Each row comes from the steps of one walk. Every step used is in the known rows, and no mark comes twice. Write the walk behind each row, first mark first.
Known rows
E > Z > C > F: [-18  41  43 -30 -39  47 -13 -27  -7 -18  -6  -4   8  22  -8 -19  -2 -59
 -35 -13  14  22  43]
P > Z: [ -4  20  -7 -12   5  18 -13  -6 -27  -8   0  -9 -37  22 -20   4   5   9
 -15   8   5   9   1]
X > F > P: [-20 -25 -19 -43  34 -24  50  33 -53  33  47  49  -5  44 -20 -23  13  -4
 -48  12 -17  16 -12]
Q > X > F > C: [ 11 -25 -22 -57 -21  -5  18  -9 -58  31  12  21  45  36 -11 -56  10  -6
  -7  31 -22  30 -31]
G > F > P > Z > C: [-41  34 -19 -68  32  23  27  23 -55  36 -15   9  -5  55 -44 -24  59 -25
 -53  39 -44  36 -12]
E > Z > C: [-19  29  51 -15  -5  21 -16 -14   1 -11   9   6  14  14 -26 -23  -5 -46
 -30 -18  15   4  30]
C > Z: [  9  22  -5   3 -23  23   8  -6 -19 -26   3 -24  10   9  20  29  -7  -8
  -2 -17  22   5   9]
C > Z > P > F > X > Q: [-59  15   1 -29   0  34  89  30 -69   2  48  36   5  -4   5 -15  82  46
 -75  -2   3  31   5]
Q > G > F > X: [ -4  25 -10  11  20   4  26  35 -55 -24   1   1  21  20  11 -64  61 -18
   9  15 -25  17 -32]
M > F > C > Z > P: [-14  46   9 -55 -58  35  50   5 -50 -25  18 -71   0  57   6 -26  37  10
  -4  46  33   4 -22]
Q > G: [ -9  15  10   7 -13  10   0  11  -4 -16   7  -9 -13  -3  32  -4   9  -8
   5  -7   0 -18 -40]
G > F > C: [ 28   7 -38 -37   6   1  -1 -29 -50  25 -43  -7  41  29 -38 -37  30 -19
   5  46 -40  32 -26]
Q > G > F: [  0  17 -15   2   0   5   9   5 -35 -27 -24 -18   7  11  12 -30  19 -23
  15  14 -22  17 -53]
Q > G > F > C > Z > P: [ -5  38 -16 -40 -40  40  55   9 -80 -23  -4 -65  32  35  20 -27  48 -20
 -10  27  -8  27 -67]
M > F > X > Q: [-32  12   3 -17   2  10  38  15 -30  -7 -17  42 -15  21  -7 -45  70  33
  -2  50   9  -2  23]
B > Q > G > F: [ 17  31 -36 -16  31  34  24  12 -37 -57  14 -19   7  -1   0 -39  27 -41
  16  18  -1  -1 -82]
B > Q > X > F: [  9 -14 -34 -45  17  17  49  21 -43 -32  60  15  20  13  -8 -52   1 -19
  -1  12  17  12 -49]
B > Q: [ 13  16 -22 -20  32  29  18   8  -2 -30  40  -1  -2 -13 -13  -9   6 -19
  -1   6  19 -17 -30]
P > F: [-11  10  -3 -12  11  -3   0 -11 -17  11  27  18  -5  -2 -13 -12  12   9
 -31  -7 -24  16 -23]
E > Z: [ 15   5  27  12  -5   3 -21 -19 -23 -39  18  -5  -7   4 -21   4 -19 -20
  -7 -17  17  10  27]
P > Z > C > F > X > Q > G: [-70  59   7 -52 -22  84  21   6 -37  16 -34  51 -29  20  19 -41  93  -9
 -58  22  -4   5  12]
M > F > X: [-13  32  13  -3   1   0  23  31 -24 -25  23  -9 -12  44  -2 -64  52   9
  17  35  13  -7  11]
X > Q > G: [-31  -6   0  -6 -11  20  12  -8  -8   3 -32  43 -14 -28  27  13  28  14
 -11   8  -1 -12 -28]
E > Z > P: [-19   2  42  -6 -16  11  29  17 -31 -44  49 -30 -13   8 -16 -10  -2  -5
 -24 -12  28  19  14]
B > Q > G > F > P: [  1  18 -44 -44  51  27  52  42 -56 -30  42   3  -1   6   0 -15  54 -33
 -11  31 -22   0 -84]
M > F > G: [-33  48  15 -29 -10  38  17   6 -31 -33 -26 -27 -16  26   9 -45  18  26
  13  39  -9 -11  -1]

Write each row's walk
[ 22  11 -24 -41 -12  15  19 -30 -69  16   9   6  32  51 -16 -27  -2 -22
 -28  13   8  17 -16]
X > F > C > Z
[-46  11   1 -13  22  16  30  13 -44  16  20  79 -11 -17  12 -34  81  30
 -49   3 -31   2 -32]
P > F > X > Q > G
[-30  10  -5 -32  27  24  33   6 -58   1  -6  27   5  25 -11 -61  -6   8
 -31   7 -19  10  -2]
X > F > G
[-12 -11 -31 -11  34   4  41   8 -57  10 -42  58  28   4 -28 -44  70  15
 -13  37 -28  38  14]
G > F > X > Q
[-18   8 -16 -37  24  10  14  25 -46  18  27  11 -44  30 -22  26  33  18
 -42  19 -19   9   0]
F > P > Z
[-42   8  11 -27   1   2  50  24 -24   8  55  -9 -11   2  -8 -26  29  24
 -51  -3 -12  25 -33]
Z > P > F
[-29  13  41 -17  -5   8  30   5 -48 -31  75  -9 -18   6 -28 -23  10   6
 -56 -21   5  34  -9]
E > Z > P > F
[-16  -4 -23 -11   0  16  22 -14 -43  -6 -64  36   6 -12   5 -12  37   1
  -3  28 -24  21 -42]
X > Q > G > F
[ -44   18  -26 -108   38   46   64   49  -67   12   79   34   -3   52
  -32  -52   48  -29  -66   29   -5   16  -47]
B > Q > X > F > P > Z > C
[ -4  18  -3  -6 -14  27  22  16 -27  -3  12   8   4  22  16 -31  45  -9
 -12   7  -4  16  35]
C > F > X
[ 10  28  -2 -43 -25   5  -7 -19 -24   7 -17 -20   0  46 -19 -39  29   1
  17  58  -1  -8 -22]
M > F > C
[-68  32  18 -46  11  41  59  29 -50   3  36 -11  -8  -5   2 -44  38  43
 -58   4 -37  20 -26]
Z > P > F > G
[-11  15  28 -49  -9  14  16 -18 -65   3  65  -5   5  18 -46 -34  29   1
 -60   8 -14  34 -21]
E > Z > P > F > C
[ -7 -30 -11 -24 -16 -11  31  14 -43  -1  23  14  23  24   4 -43  -6   0
   0   6  -1  30 -18]
Q > X > F
[-58  57  17 -76   4  29  19  29 -27  18  14  -7 -47  75 -24 -27  56  -4
 -39  49  -4  -7  -7]
M > F > P > Z > C
[-33  -6  -6 -43  -7  25  42  15 -67  -9   1  14  27  19  12 -61   1  19
 -10  12 -27  25 -10]
Q > X > F > G
[-38  44  14 -38   4  35 -12  -3  -3  18  -9  -2 -17  28 -26 -20  19 -17
 -34   5   0   2   3]
P > Z > C
[ 10  38 -32  -7  52  34  44  43 -57 -53  38  -2  18   9  -3 -73  71 -36
   9  21  -7  -1 -64]
B > Q > G > F > X
[  9  21 -41 -38 -28  44  18 -44 -76  -3 -75  13  35   7   7   5  48 -12
 -12  39 -21  23 -46]
X > Q > G > F > C > Z
[-54   0  35 -25  17  16  62  17 -74 -11  63  58 -11  -5 -36 -41  71  34
 -80  -3  -2  38  21]
E > Z > P > F > X > Q
[ -5  23  -1 -40 -40  35  48   4 -43   1  21 -47  24  23   9   3  29   2
 -26  12  14  11 -14]
F > C > Z > P
[-25  34  -3 -31 -21  68  14  -9 -33 -13 -37 -11  -1   1  27 -12  12   6
 -13  12 -24  11  24]
C > F > G
[-16  -2 -12 -41 -14  20  29  20 -28  19  13  10 -14  19  15  26  29  -5
 -32  18 -23  17  15]
C > F > P
[-18  19 -25 -52 -10  39  16  11 -54  10  10   2 -50  40  -3  28  37   5
 -46  28 -19  26  16]
C > F > P > Z
[ 37  29 -40 -32 -17  22   8 -37 -69  -6 -41 -29  52  36 -17 -10  21 -25
   4  29 -19  36 -17]
G > F > C > Z
[-58  25   9 -46 -11  52  35   5  -8  41 -38  68  21   5   9 -41  78 -11
 -50  22 -10  14  47]
Z > C > F > X > Q
